Each row was made from one path, in order. Every step used is in the known rows, and no mark comes twice. Write each row's path.
Known rows:
r/k: [-1.19  2.82  3.44 -0.58  3.35 -0.41 -0.19 -0.10 -1.48 -1.50  1.66  0.16
 -1.79 -0.71  1.47 -2.35 -3.95  0.26  2.77 -0.70]
r/v: [-2.67 -1.28  0.23  0.64  0.59 -3.06 -0.50 -0.25  1.30 -1.14  2.29 -0.30
 -2.01  0.42  1.38 -0.30 -4.29 -0.30  0.24  0.32]
a/v: [-0.88 -0.04 -0.84  0.73  1.78 -2.16 -1.68  0.48  2.51 -0.51  1.67  0.37
 -0.87 -1.24  1.47  0.93 -4.73  0.39  1.96 -0.34]
v/r/k/y/w: [ 0.99 -1.95  4.59  0.83 -1.34  2.23  0.99  0.62 -0.65 -2.70 -0.36 -1.34
 -1.30  2.17 -2.68 -1.81 -0.47  0.18  3.48 -1.56]
v/y/k: [ 0.45 -1.66  2.93  0.57  3.76 -1.23 -0.58  2.49 -1.04 -1.37 -2.32 -0.34
  3.00  1.94 -2.80 -0.59 -0.55  1.11  1.61  0.21]
x/a/v/r/k: [ 2.46  1.93  1.63  0.01 -0.25 -1.26  0.87 -1.92  0.19 -0.91 -1.58  0.99
 -5.74 -4.25  1.85 -3.01 -4.76  1.18  1.78 -2.27]
y/k/r: [-0.37  1.26  0.96  2.50  3.55 -0.73  2.02  0.90 -0.67  0.55  0.63  1.90
  2.40  0.02 -2.95 -1.77 -0.33  1.19  1.43  0.35]
y/k/r/v: [-1.62 -0.22  0.66  1.84  1.46 -2.34  2.44 -0.57 -0.98  0.80  1.77  1.73
  0.72 -0.16 -1.30 -0.37 -0.95  0.53  1.45  0.04]
x/y/w: [ 0.95 -0.50  0.01 -0.01  1.16  0.14 -3.92  0.44  1.89 -0.75  0.81 -4.44
  0.57  3.60 -0.92 -0.73  1.63  0.94  2.34 -2.14]
r/k/a/v/y: [ 0.41  1.67  2.26  0.34  0.62 -2.20  0.60 -1.55 -2.76 -1.40  0.34 -2.05
 -1.95 -1.68  0.30 -1.32 -4.87  2.08  2.07  0.01]
x/r: [ 2.35  1.77  0.87  2.86  2.62 -0.22 -0.67  0.42  2.28 -0.21 -1.10 -0.96
 -1.11 -0.78  0.67 -3.24 -1.51  0.85  0.26 -0.42]
w/y/k/r: [ 1.23  1.44  2.51  0.89  2.73 -1.41  0.87  0.43 -1.20  0.27  1.95  0.04
  1.90  2.20 -1.46 -0.86  1.10  2.36 -0.21  0.06]
y/k: [-1.57  0.78  1.28  0.57  4.48 -1.45 -0.72  1.13 -0.69 -0.24 -0.04  1.43
  1.30  0.19 -1.35 -1.17 -1.73  0.29  1.44 -0.09]
y/w: [-0.04 -1.95  0.32  2.64  0.67 -0.24 -1.43  2.06  1.05 -1.72 -0.02 -1.90
 -0.58  2.20 -1.11 -0.91 -0.21  1.14  2.22 -0.61]
k/r/v: [-0.92 -0.49  0.14  2.99 -0.18 -1.89  2.49 -0.34  1.22 -0.34  2.54  0.04
 -0.71  0.46 -0.59 -0.95 -2.55  0.80  0.19  0.82]
k/a/v/y/w: [ 1.29 -2.61 -0.91  3.32 -1.69 -2.39 -0.36  0.33 -0.21 -1.46 -1.22 -3.75
 -0.40  0.75 -2.15  0.14 -2.12  2.80  0.95  0.49]
v/r/k/a: [ 0.80  1.82  2.97  1.02  0.82 -0.83  2.10 -0.74 -2.28 -2.87 -0.93 -0.21
 -4.11 -0.10 -1.24 -4.37 -4.13  2.40 -0.56  0.84]
r/v/y/w: [ 0.08 -5.31  1.33  1.54 -2.09 -2.41 -0.69  1.30  0.30 -2.24 -0.70 -3.32
 -0.91  3.04 -0.34  1.14 -0.47  0.99  2.16 -0.64]

Write each row's path:
[-0.97 -3.00  1.53  2.95 -0.82  2.07 -1.08  1.60  1.74 -1.14  1.04 -3.09
  2.71  2.90 -4.37 -0.47  0.24 -0.83  2.81 -0.38] => k/y/w
[ 1.71 -1.24  2.65  2.32  2.77 -0.56  1.82  2.35 -1.05 -0.75 -1.94 -0.04
  3.92  1.78 -4.20 -1.18  0.70  1.98  1.68  0.69] => v/y/k/r
[ 1.16 -0.20  1.97  1.14 -1.17 -1.69  0.43 -1.26 -3.07 -1.52 -0.19 -3.18
 -2.25 -0.70  0.01 -0.60 -2.60  2.47  3.52 -1.13] => r/k/a/v/y/w
[-1.28 -2.32  1.24  1.11  0.23 -4.10  0.84 -0.72 -2.37 -0.88 -0.81 -1.65
  0.13  1.08 -1.99 -0.50 -2.50  1.18 -0.35  0.85] => r/v/y/k/a
[-0.45  2.43 -1.48 -1.05  2.84 -2.61 -2.67 -2.67 -0.45  1.39  1.43 -1.97
  1.16 -0.15 -1.14 -0.43 -1.39  1.07  0.85 -1.37] => x/y/k/a/v
[ 0.13  0.15  2.11  0.32  0.88 -3.02  1.25 -1.02 -1.46  0.55  3.06 -0.21
  0.58  2.10 -0.15  0.25  0.50  1.78 -0.08 -0.15] => w/y/k/r/v
[ 0.47 -1.90  1.02 -0.06  2.28 -2.60 -1.31  1.27  0.19 -0.48 -1.05  0.23
  2.03 -0.28 -0.49  2.02 -2.22  0.91  3.21 -0.98] => a/v/y/k
[ 1.00 -2.32  2.55  0.23 -2.36  0.73  0.20 -0.38  0.39 -1.69  0.74 -0.77
 -2.04  0.21 -0.34  1.09 -1.94  0.04  4.95 -2.60] => a/v/r/k/y/w
[ 1.40 -4.26  1.15  3.79 -2.66 -1.40  2.39  1.10  0.41 -1.40  0.15 -2.55
  0.21  2.73 -2.09  0.19  0.74  2.00  1.87  0.11] => k/r/v/y/w
[ 1.55 -1.59  0.78  1.47  1.47 -1.87  0.91  1.11  0.13  0.16 -0.80  0.52
  2.69 -0.25 -1.83  1.69 -1.06  1.68  3.16 -0.48] => a/v/y/k/r
[ 0.31 -0.48  2.77 -0.65 -0.59  0.24  0.35 -0.78  0.82 -1.46  1.27  0.37
 -1.50 -0.84 -0.12  0.34 -4.18 -0.28  3.45 -1.52] => a/v/r/k/y
[ 0.44 -0.79  1.77  1.97  2.74 -1.98  0.44  1.10 -2.44 -1.28 -2.68 -1.52
  2.33  1.42 -4.34 -2.07 -1.27  2.20 -0.33  1.43] => v/y/k/a
[ 0.59 -0.13 -1.30  2.55 -0.62 -2.65  0.81 -0.63  0.95 -1.58 -0.63 -0.44
 -3.12 -0.69 -1.49 -1.53 -5.08  2.34 -1.51  1.36] => k/a/v/r
[ 3.88  2.63  2.38  1.72  0.38 -1.41  0.91 -2.35 -1.57 -0.27 -1.55 -2.58
 -2.65 -2.70  1.45 -2.75 -2.73  2.26  2.00 -1.29] => x/r/k/a/v/y
[ 0.54 -2.38  1.55  2.86 -0.80 -1.86  2.51  0.74  0.76 -1.25  0.53 -1.32
  0.56  1.64 -1.85 -0.47 -1.55  1.55  0.42  1.12] => k/r/v/y
[ 0.56 -0.70 -0.58  2.53  0.11 -2.80 -0.25  0.00  0.21 -1.30 -0.93 -2.48
 -0.02 -0.31 -1.90 -0.66 -4.39  2.48 -0.51  1.50] => k/a/v/y
[-1.14  3.41  1.03  0.38  1.16 -2.21  0.57 -2.56 -2.39 -0.57  2.16 -0.77
 -3.05 -2.89  1.43 -1.72 -5.79  1.33  1.93 -0.24] => r/k/a/v
[ 0.27 -0.05  5.00 -0.09  0.48  1.74  1.19  0.26 -0.35 -2.52  0.12 -0.05
 -0.88  1.17 -2.37 -2.55 -2.82 -0.21  2.00 -0.51] => v/r/k/y
[ 0.16  0.99  2.62 -0.87  3.58 -2.23 -1.57  0.66 -1.16 -0.36  1.51 -0.41
  1.13  2.28 -0.09 -0.34 -0.11  1.55 -0.05 -0.36] => w/y/k
[ 1.85  1.04  2.39  0.31 -1.33  0.42  1.00 -2.31  0.75 -0.57 -0.78  0.11
 -3.24 -3.56 -0.54 -2.66 -4.08 -0.11  2.33 -2.17] => x/a/v/r/k/y
